Known rows, with every way that one mark hangs from another:
Q125[Q11[Q973] Q485]: [ 1.24 -0.52 -0.76  3.36 -1.29  0.22 -0.29  2.05 -4.90  2.57  0.20 -0.17
  1.33 -1.31  3.15 -1.84 -2.32 -0.40 -0.40 -2.80  1.20 -2.37 -1.25  2.74
 -2.37]
Q125[Q11 Q485]: [ 1.64 -0.18 -0.12  2.70 -1.30  0.68 -0.44  1.36 -3.38  2.37 -0.49  0.94
  0.88 -0.67  2.80 -1.74 -1.58 -0.65 -1.13 -1.15  0.41 -1.78 -0.23  1.69
 -2.36]
Q69[Q6[Q153] Q821[Q539[Q485]]]: [ 0.85  5.12  0.38  1.95 -2.85 -0.47  0.91  0.36  2.17  2.81  2.27  0.23
  4.39 -2.67  0.65  0.67  0.24  4.00  1.04  1.54  2.73 -1.36 -2.74  0.30
 -3.35]
Q821[Q539[Q153[Q69] Q485[Q973]]]: [ 0.82  2.52  0.32  2.16 -0.90 -2.44  0.50  1.90 -0.84  2.16  1.20  0.20
  3.19 -1.68  1.52  0.78 -0.03  2.96  1.46 -0.74  4.42 -1.93 -3.14 -0.83
 -2.02]
Q821[Q539[Q153[Q69] Q485]]: [ 0.57  2.79  0.45  1.62 -0.61 -1.86  0.78  1.32  1.09  2.20  0.14  0.74
  2.36 -1.00  1.15  1.24  0.24  3.04  1.12  1.11  3.49 -1.16 -2.15 -1.55
 -1.00]
Q867[Q69[Q6[Q153] Q821] Q539]: [ 1.22  4.89 -2.94  4.30 -3.80  2.80  2.53  0.99 -1.48  5.53 -1.00 -0.56
  3.50 -5.29  1.28 -0.45  0.78  5.42 -0.86  1.46  1.26 -4.70 -2.08  0.97
 -3.61]
Q6[Q153[Q69] Q821[Q539]]: [ 1.12  5.36  0.00  2.57 -1.39 -1.34  2.74  2.45 -0.72  3.95  0.64  0.03
  3.61 -2.57  0.82  0.70  0.47  3.94  1.74  0.01  3.55 -3.45 -3.38  0.90
 -2.71]
Q69[Q6[Q153]]: [ 0.50  2.07 -0.45  1.07 -1.13 -0.63  1.51  0.48 -0.52  2.28  0.04 -0.47
  2.19 -1.68  1.61  0.04  0.22  3.46  0.62  0.68  1.18 -2.26 -1.11  0.81
 -0.94]
Q125[Q485]: [ 0.84 -0.19  0.24  1.33 -0.34  0.37  0.15  0.59 -1.47  1.22 -0.18  0.26
  0.35 -0.40  1.26 -0.97 -0.84 -0.55 -0.68 -0.73  0.08 -1.15 -0.03  0.99
 -1.17]
Q153[Q69[Q6 Q821]]: [ 2.01  4.25 -0.83  3.51 -1.19 -0.61  3.57  0.38  0.14  4.65  1.24  1.26
  2.78 -1.45  0.33  1.42 -0.72  4.04  1.00  0.06  3.73 -3.46 -2.21  1.82
 -2.83]
Q867[Q6[Q153]]: [ 0.49  0.87 -0.70  0.77 -1.09  0.53  0.65  0.60 -1.21  1.96 -1.64 -1.08
  1.35 -2.25  1.68 -0.77  0.93  2.29  0.02  0.42 -0.18 -1.83 -0.45  0.18
 -1.24]
Q821[Q539[Q153 Q485]]: [-0.23  1.72  0.54  0.13 -0.90 -0.80 -0.72  0.80  1.45  0.30  0.51  0.09
  1.69 -0.99  0.49  0.50  0.38  1.58  0.51  1.23  1.76  0.26 -1.51 -2.04
 -0.76]
Q69[Q6]: [ 0.55  1.22 -0.60  0.77 -0.88  0.11  1.06  0.04  0.21  1.35  0.89  0.16
  1.26 -0.79  0.50  0.35 -0.27  1.93  0.30  0.23  0.52 -1.21 -0.82  0.33
 -1.22]
Q69[Q821[Q539[Q153]]]: [ 0.19  3.90 -0.43  2.14 -1.03 -0.27  1.53  1.61 -0.37  2.47  1.07  0.27
  2.83 -2.22 -0.41  0.22  0.00  2.91  0.83  0.63  3.00 -2.40 -3.34 -0.06
 -2.30]
Q6[Q153[Q69[Q821[Q539[Q485]]]]]: [ 1.16  5.05  0.91  2.59 -1.70 -1.76  1.39  0.93  1.49  3.39  1.17  0.63
  3.93 -1.76  0.77  0.99  0.41  3.50  1.37  1.24  3.75 -1.54 -2.43  0.21
 -2.48]
Q821[Q539]: [-0.05  1.16  0.12  0.35 -0.84  0.21 -0.25  0.97  0.49  0.01  1.32  0.14
  1.66 -0.77 -0.27 -0.28  0.02  0.71  0.69  0.43 -0.12 -0.34 -1.62 -0.86
 -1.34]
Q539[Q153[Q69[Q6]]]: [ 1.37  3.01 -1.08  2.83 -0.28 -1.71  3.23  1.37 -1.24  4.31 -0.48  0.52
  2.25 -1.50  1.52  1.35 -0.36  5.10  1.13  0.46  3.91 -3.92 -2.11  0.30
 -1.13]
Q11[Q485 Q973]: [-0.19 -0.97 -0.84  1.51 -0.42 -0.48  1.05  1.07 -3.45  0.91  0.69 -1.50
  0.90 -1.51  1.24 -1.06 -1.70  0.66  0.49 -2.67  1.22 -1.62 -1.16  1.74
 -0.50]
Q821[Q539[Q153[Q69[Q6]]]]: [ 1.34  4.06 -0.82  3.20 -1.09 -1.54  3.10  2.23 -0.71  4.37  0.85  0.69
  3.99 -2.31  1.40  1.10 -0.32  5.81  1.80  0.88  3.79 -4.35 -3.75 -0.52
 -2.55]
Q539[Q153 Q485[Q973]]: [-0.16  0.40  0.07  0.41 -0.34 -1.61 -0.74  0.37 -1.09  0.29  0.34 -0.49
  0.77 -1.08  1.17  0.41  0.04  0.94  0.13 -0.91  3.00 -0.03 -0.94 -0.25
 -0.36]
Q867[Q6[Q821] Q69]: [ 1.06  2.44 -2.35  2.17 -2.58  3.14  1.22  0.12 -1.22  2.97 -1.28 -0.77
  0.63 -3.53  0.26 -0.57  1.21  1.73 -1.15 -0.11 -0.25 -2.25 -0.99  0.98
 -3.86]
Q485[Q973]: [ 0.01 -0.32 -0.25  0.64 -0.30 -0.59 -0.22  0.61 -1.93  0.03  0.92 -0.53
  0.76 -0.88  0.61 -0.45 -0.37 -0.05  0.27 -1.78  1.05 -0.89 -1.05  0.84
 -0.95]
Q821[Q539[Q485]]: [-0.10  1.04  1.01 -0.33 -1.18 -0.02 -1.58 -0.03  2.57 -0.64  1.51  0.21
  1.42 -0.20 -0.12  0.26  0.37  0.03  0.40  0.91  0.16  1.49 -0.78 -1.46
 -1.21]
Q153[Q69[Q821]]: [ 1.32  3.18 -0.15  2.68 -0.27 -0.78  2.46  0.39 -0.12  3.26  0.53  0.97
  1.50 -0.73 -0.10  1.08 -0.26  2.04  0.63 -0.12  3.12 -2.04 -1.44  1.30
 -1.51]
Q539[Q153[Q69] Q485]: [ 0.81  1.74  0.37  1.38  0.20 -2.15  0.92  0.37  0.44  2.09 -1.03  0.58
  0.69 -0.24  1.31  1.57  0.16  2.44  0.37  0.69  3.67 -0.72 -0.49 -0.80
  0.30]

Rows:
[ 1.80  5.70 -0.79  3.12 -1.92 -0.31  3.22  1.78  0.49  4.37  2.31  0.86
  3.86 -2.29  0.18  1.23 -0.15  4.41  1.79 -0.10  3.51 -3.84 -3.92  1.02
 -4.14] : Q153[Q69[Q6[Q821[Q539]]]]
[ 0.26  3.56  0.13  2.02 -1.72 -1.04  0.01  1.20 -0.44  1.69  2.37  0.03
  3.26 -2.50  0.26  0.37 -0.15  2.25  0.75 -0.71  4.22 -1.29 -3.44 -0.14
 -3.03] : Q69[Q821[Q539[Q153 Q485[Q973]]]]
[ 0.65  5.38 -1.21  2.20 -1.83  0.01  2.35  2.15 -0.30  3.55  1.61  0.21
  3.33 -3.23  0.18  0.67 -0.14  4.58  1.25  0.23  3.47 -3.71 -4.04  0.31
 -3.45] : Q69[Q6[Q821[Q539[Q153]]]]
[ 1.19  3.50  0.04  3.22 -0.65 -2.45  1.63  0.78 -1.30  3.47  0.72  0.53
  2.27 -1.71  1.05  1.53 -0.32  3.01  0.77 -1.13  5.97 -2.20 -2.32  0.98
 -1.84] : Q539[Q153[Q69[Q821]] Q485[Q973]]
[ 0.15  4.46  0.03  1.18 -1.55 -0.26  1.16  1.89 -0.29  1.97  0.93 -0.66
  2.81 -2.57  0.30 -0.21  0.66  2.35  1.19  0.12  1.89 -2.16 -2.74  0.64
 -2.38] : Q6[Q153 Q821[Q539]]
[ 1.37  4.01 -0.02  2.51 -1.54 -1.73  1.72  1.31  1.30  3.59  1.10  0.89
  3.58 -1.65  1.51  1.53 -0.05  4.99  1.55  1.38  3.97 -2.42 -2.87 -1.33
 -2.32] : Q821[Q539[Q153[Q69[Q6]] Q485]]
[ 0.76  4.96 -0.32  2.24 -2.21 -0.32  1.20  0.60  1.94  2.99  2.09  0.84
  3.75 -2.44  0.17  1.08 -0.07  4.19  0.90  1.39  3.84 -1.65 -3.11 -0.53
 -3.28] : Q69[Q6 Q821[Q539[Q153 Q485]]]
[ 0.80  4.64  0.07  1.08 -2.51  0.52  0.37  0.45  2.86  1.75  2.86  0.61
  2.87 -1.70 -0.37  0.99  0.13  2.16  0.79  0.50  2.06 -0.51 -2.40 -0.12
 -3.72] : Q69[Q6[Q821[Q539[Q485]]]]
[ 0.71  5.55 -0.59  2.01 -2.44 -0.05  2.20  1.90 -0.14  3.52  1.77 -0.34
  4.12 -3.21  0.80  0.19  0.30  4.36  1.39  0.31  2.49 -3.40 -3.52  1.08
 -3.65] : Q69[Q6[Q153 Q821[Q539]]]
[ 0.74  5.51  0.27  1.32 -2.76 -0.30  0.90  0.89  1.97  2.73  2.02 -0.07
  3.80 -2.69  0.76  0.66  0.54  3.63  1.09  0.88  2.77 -1.51 -2.72  0.22
 -3.30] : Q69[Q6[Q153 Q821[Q539[Q485]]]]
[ 0.32  1.17 -2.27  1.65 -1.50  2.56  0.88  1.65 -1.80  3.21 -2.65 -0.78
  1.06 -3.45  1.47 -0.70  1.02  3.39 -0.95  0.37  0.51 -3.38 -0.97 -1.43
 -1.30] : Q867[Q6 Q539[Q153]]
[ 0.70  2.90 -2.12  1.69 -2.29  3.82  1.02  1.21 -0.64  3.25 -1.18 -0.45
  0.95 -3.49  0.32 -0.45  1.06  2.11 -1.10 -0.60  0.13 -2.93 -1.19 -0.03
 -3.01] : Q867[Q6[Q821] Q539]
[ 1.70 -0.54 -0.42  3.28 -1.55  0.12 -0.58  1.94 -5.32  2.35  0.50  0.33
  1.62 -1.51  3.23 -2.19 -1.83 -0.72 -0.72 -3.01  1.30 -2.56 -1.25  2.62
 -3.35] : Q125[Q11 Q485[Q973]]
[ 1.13  3.85 -0.64  3.16  0.06 -1.56  3.17  1.25 -1.34  4.32 -0.46  0.88
  1.92 -1.40  0.41  1.42 -0.34  3.75  0.83  0.08  4.78 -3.32 -2.12  0.93
 -1.20] : Q539[Q153[Q69[Q821]]]
[ 1.31  4.12 -0.04  2.96 -0.51 -1.68  2.96  0.89 -1.01  4.07 -0.44  0.34
  2.47 -1.61  1.00  0.81  0.16  3.58  1.05  0.26  3.76 -3.08 -1.62  1.77
 -1.29] : Q6[Q153[Q69[Q821]]]
[ 1.12  5.33  0.85  1.95 -1.78 -1.61  1.32  1.49  1.26  3.18  0.82  0.24
  3.26 -1.91  0.97  1.23  0.73  3.08  1.41  0.57  3.72 -1.68 -2.59  0.22
 -2.52] : Q6[Q153[Q69] Q821[Q539[Q485]]]
[ 0.19  3.79  0.42  1.35 -1.35 -0.51  0.24  0.64  1.64  1.62  1.26  0.60
  2.50 -1.76 -0.30  0.89  0.21  2.23  0.56  1.15  3.27 -0.42 -2.37 -0.92
 -2.01] : Q69[Q821[Q539[Q153 Q485]]]
[ 1.52  5.30 -0.87  3.05 -2.31  0.08  2.88  2.33 -1.06  5.11 -0.26 -0.37
  3.94 -3.85  1.51  0.10  1.02  4.76  1.46 -0.05  2.66 -4.43 -3.56  0.88
 -4.16] : Q867[Q6[Q153[Q69] Q821[Q539]]]
[ 1.82  4.64 -0.92  2.89 -1.18 -0.61  3.42  0.86 -0.09  4.32  1.01  0.84
  2.21 -1.65  0.36  1.53 -0.33  3.60  1.04 -0.53  3.62 -3.45 -2.14  1.65
 -2.81] : Q153[Q69[Q6[Q821]]]
[-0.19  1.50  0.25  0.77 -1.14 -1.40 -1.05  1.41 -0.51  0.34  1.55 -0.31
  2.42 -1.93  0.95 -0.08  0.10  1.49  0.68 -0.60  2.81 -0.64 -2.60 -1.09
 -1.72] : Q821[Q539[Q153 Q485[Q973]]]
[ 0.67 -1.00 -1.14  2.91 -1.34 -0.09  0.59  1.79 -5.27  2.16  0.31 -0.90
  1.32 -1.95  2.74 -1.93 -2.29  0.69  0.16 -3.20  1.49 -2.14 -1.18  2.68
 -1.63] : Q125[Q11[Q485 Q973]]
[ 1.08  3.03 -3.41  2.94 -3.48  4.95  1.14  1.00 -1.45  4.13 -2.14 -0.92
  1.04 -4.96  0.49 -0.95  1.62  2.58 -1.84 -0.03 -0.87 -3.50 -1.21  0.14
 -4.13] : Q867[Q6[Q821] Q69 Q539]
[ 0.16  4.16  0.82  0.42 -1.91 -0.58 -0.18  0.89  1.71  1.29  1.08 -0.28
  2.59 -1.96  0.30  0.49  0.77  1.65  0.75  0.75  2.22 -0.18 -2.00 -0.11
 -2.22] : Q6[Q153 Q821[Q539[Q485]]]
[ 1.19  4.29 -0.81  3.42 -1.23  0.04  1.87  1.01  0.50  4.54 -1.13  0.99
  1.98 -2.28  0.80  1.48  0.47  3.93 -0.33  0.89  4.61 -2.69 -1.47 -0.68
 -1.22] : Q867[Q539[Q153[Q69[Q821]] Q485]]
[ 1.32  4.07  0.07  3.00 -1.07 -0.63  2.25  1.23  0.29  3.28  1.69  0.92
  3.28 -1.37 -0.31  0.75 -0.25  2.78  1.35  0.40  2.86 -2.53 -3.16  0.57
 -2.87] : Q153[Q69[Q821[Q539]]]
[ 1.92  5.25  0.28  3.24 -2.23 -0.76  2.03  0.29  2.68  3.90  2.80  1.43
  4.09 -1.56  0.20  1.60 -0.30  4.07  1.37  0.96  3.72 -1.82 -2.92  0.21
 -4.03] : Q153[Q69[Q6 Q821[Q539[Q485]]]]
[ 0.01  4.25 -0.49  1.54 -0.97 -0.12  1.39  2.15 -0.61  2.26  0.86 -0.06
  2.20 -2.42 -0.31  0.37  0.21  2.51  0.87 -0.02  3.11 -2.44 -3.34 -0.10
 -2.20] : Q6[Q821[Q539[Q153]]]
[ 1.70  5.00 -1.16  4.04 -0.82 -1.36  4.15  1.17 -1.06  5.61  0.31  1.10
  3.05 -2.23  0.88  1.68 -0.57  5.71  1.17  0.43  5.41 -4.69 -2.99  1.33
 -2.45] : Q539[Q153[Q69[Q6 Q821]]]
[ 0.87  4.31 -0.60  2.33 -2.24  0.68  1.84  0.74  1.02  2.89  2.98  0.62
  3.66 -2.18 -0.61  0.20 -0.48  3.27  1.09  0.65  1.91 -2.36 -3.26  0.65
 -3.96] : Q69[Q6 Q821[Q539]]
[ 1.37  2.62 -0.45  2.71 -0.89 -2.54  1.75  0.90 -1.20  3.47  0.74  0.44
  2.71 -1.85  2.20  1.43 -0.44  4.29  1.09 -0.75  5.13 -2.89 -2.17  0.44
 -1.98] : Q539[Q153[Q69[Q6]] Q485[Q973]]
[ 0.90  5.23 -0.54  2.70 -2.49 -0.15  2.30  1.33  0.16  3.69  2.09  0.00
  4.69 -3.16  0.62 -0.04  0.00  4.78  1.40  0.99  2.52 -3.39 -3.44  1.01
 -3.58] : Q69[Q6[Q153] Q821[Q539]]
[ 0.82  1.43  0.12  1.96 -0.17 -2.73  0.72  0.88 -1.54  2.09  0.01  0.08
  1.56 -1.00  1.76  1.14 -0.17  2.31  0.77 -1.03  4.52 -1.51 -1.45  0.04
 -0.71] : Q539[Q153[Q69] Q485[Q973]]
[ 0.35  0.65 -1.41  1.36 -2.45  2.91 -1.31 -0.39  1.00  1.12 -1.59 -0.26
  0.20 -2.11  0.62 -0.28  1.30  0.76 -1.94  1.39 -1.21  0.16  0.74 -1.64
 -1.19] : Q867[Q69 Q539[Q485]]
[ 0.73  3.82 -2.07  2.09 -2.54  2.87  1.59  1.83 -1.47  4.07 -1.97 -1.18
  1.90 -4.40  1.41 -0.70  1.48  3.44 -0.59 -0.21  0.83 -3.84 -1.44  0.42
 -2.68] : Q867[Q6[Q153 Q821] Q539]
[ 0.73  4.48 -0.73  1.64 -1.69 -0.34  2.47  0.96 -0.62  3.36  0.54 -0.30
  2.35 -2.63  0.90  0.53  0.12  3.64  0.75 -0.05  2.61 -3.00 -1.92  1.72
 -2.14] : Q69[Q6[Q153 Q821]]
[ 0.73  1.09 -1.97  1.98 -2.35  1.90  0.69  0.37 -2.04  2.67 -2.66 -1.47
  1.37 -3.68  2.00 -1.35  1.50  2.90 -0.86  0.89 -1.11 -2.47 -0.46  0.32
 -2.37] : Q867[Q6[Q153] Q69]
[ 0.57  0.50 -1.12  0.62 -2.17  3.07 -1.10  0.01  1.38  1.35 -1.50 -0.36
  0.37 -1.99  1.04 -0.33  1.25  1.05 -1.45  0.64 -1.04 -0.19  0.65 -1.75
 -1.42] : Q867[Q6 Q539[Q485]]
[ 0.70  5.08 -1.17  2.91 -1.91 -0.05  2.48  1.59 -0.04  3.90  1.87  0.58
  4.10 -3.01  0.07  0.53 -0.40  4.94  1.18  0.89  3.60 -3.67 -3.99  0.16
 -3.51] : Q69[Q6 Q821[Q539[Q153]]]
[-0.02  3.75  0.07  1.33 -1.73 -0.97 -0.03  1.69 -0.58  1.45  2.02 -0.39
  2.70 -2.58  0.32  0.47  0.00  1.86  0.89 -1.23  4.15 -1.33 -3.36 -0.03
 -3.03] : Q6[Q821[Q539[Q153 Q485[Q973]]]]
[ 0.25  3.37  0.61  0.22 -1.69  0.42 -0.61  0.37  2.50  0.35  1.97  0.34
  1.58 -0.98 -0.81  0.59  0.32  0.18  0.47  0.15  1.51  0.68 -1.60 -0.52
 -2.44] : Q6[Q821[Q539[Q485]]]
[ 0.33  3.03  0.81  0.90 -1.75  0.21 -0.48 -0.18  2.86  0.65  2.28  0.79
  2.33 -0.89 -0.96  0.55  0.13  0.63  0.42  0.86  1.62  0.79 -1.58 -0.45
 -2.45] : Q69[Q821[Q539[Q485]]]
[ 1.62  5.41 -1.31  3.46 -0.78 -1.29  4.21  1.71 -1.30  5.38  0.07  0.72
  2.44 -2.44  0.96  1.82 -0.31  5.35  1.22 -0.22  5.32 -4.64 -3.01  1.32
 -2.37] : Q539[Q153[Q69[Q6[Q821]]]]
[ 1.15  3.83  0.23  2.63 -0.28 -1.89  1.90  0.22  0.64  3.45 -0.32  1.06
  1.69 -0.94  0.63  1.85  0.02  2.98  0.49  0.71  5.05 -1.49 -1.26  0.17
 -0.84] : Q539[Q153[Q69[Q821]] Q485]
[ 1.24  4.15  0.85  2.39 -1.45 -0.92  0.94  0.30  2.34  2.52  1.92  1.32
  3.01 -0.80 -0.10  1.30  0.02  2.05  0.97  0.71  3.23 -0.54 -2.13 -0.14
 -2.74] : Q153[Q69[Q821[Q539[Q485]]]]
[ 0.99  5.25  0.29  2.19 -1.05 -1.46  1.68  1.52  0.96  3.25  0.69  0.78
  2.59 -1.75  0.44  1.67  0.36  3.25  1.24  0.36  4.89 -1.97 -2.98 -0.63
 -2.27] : Q6[Q821[Q539[Q153[Q69] Q485]]]
[ 0.99  3.44 -3.65  4.23 -3.24  4.16  1.93  1.29 -2.44  5.30 -2.87 -0.72
  1.92 -5.52  1.02 -0.92  1.39  4.71 -1.66  0.97  1.00 -4.68 -1.92 -0.31
 -3.75] : Q867[Q6 Q69[Q821] Q539[Q153]]
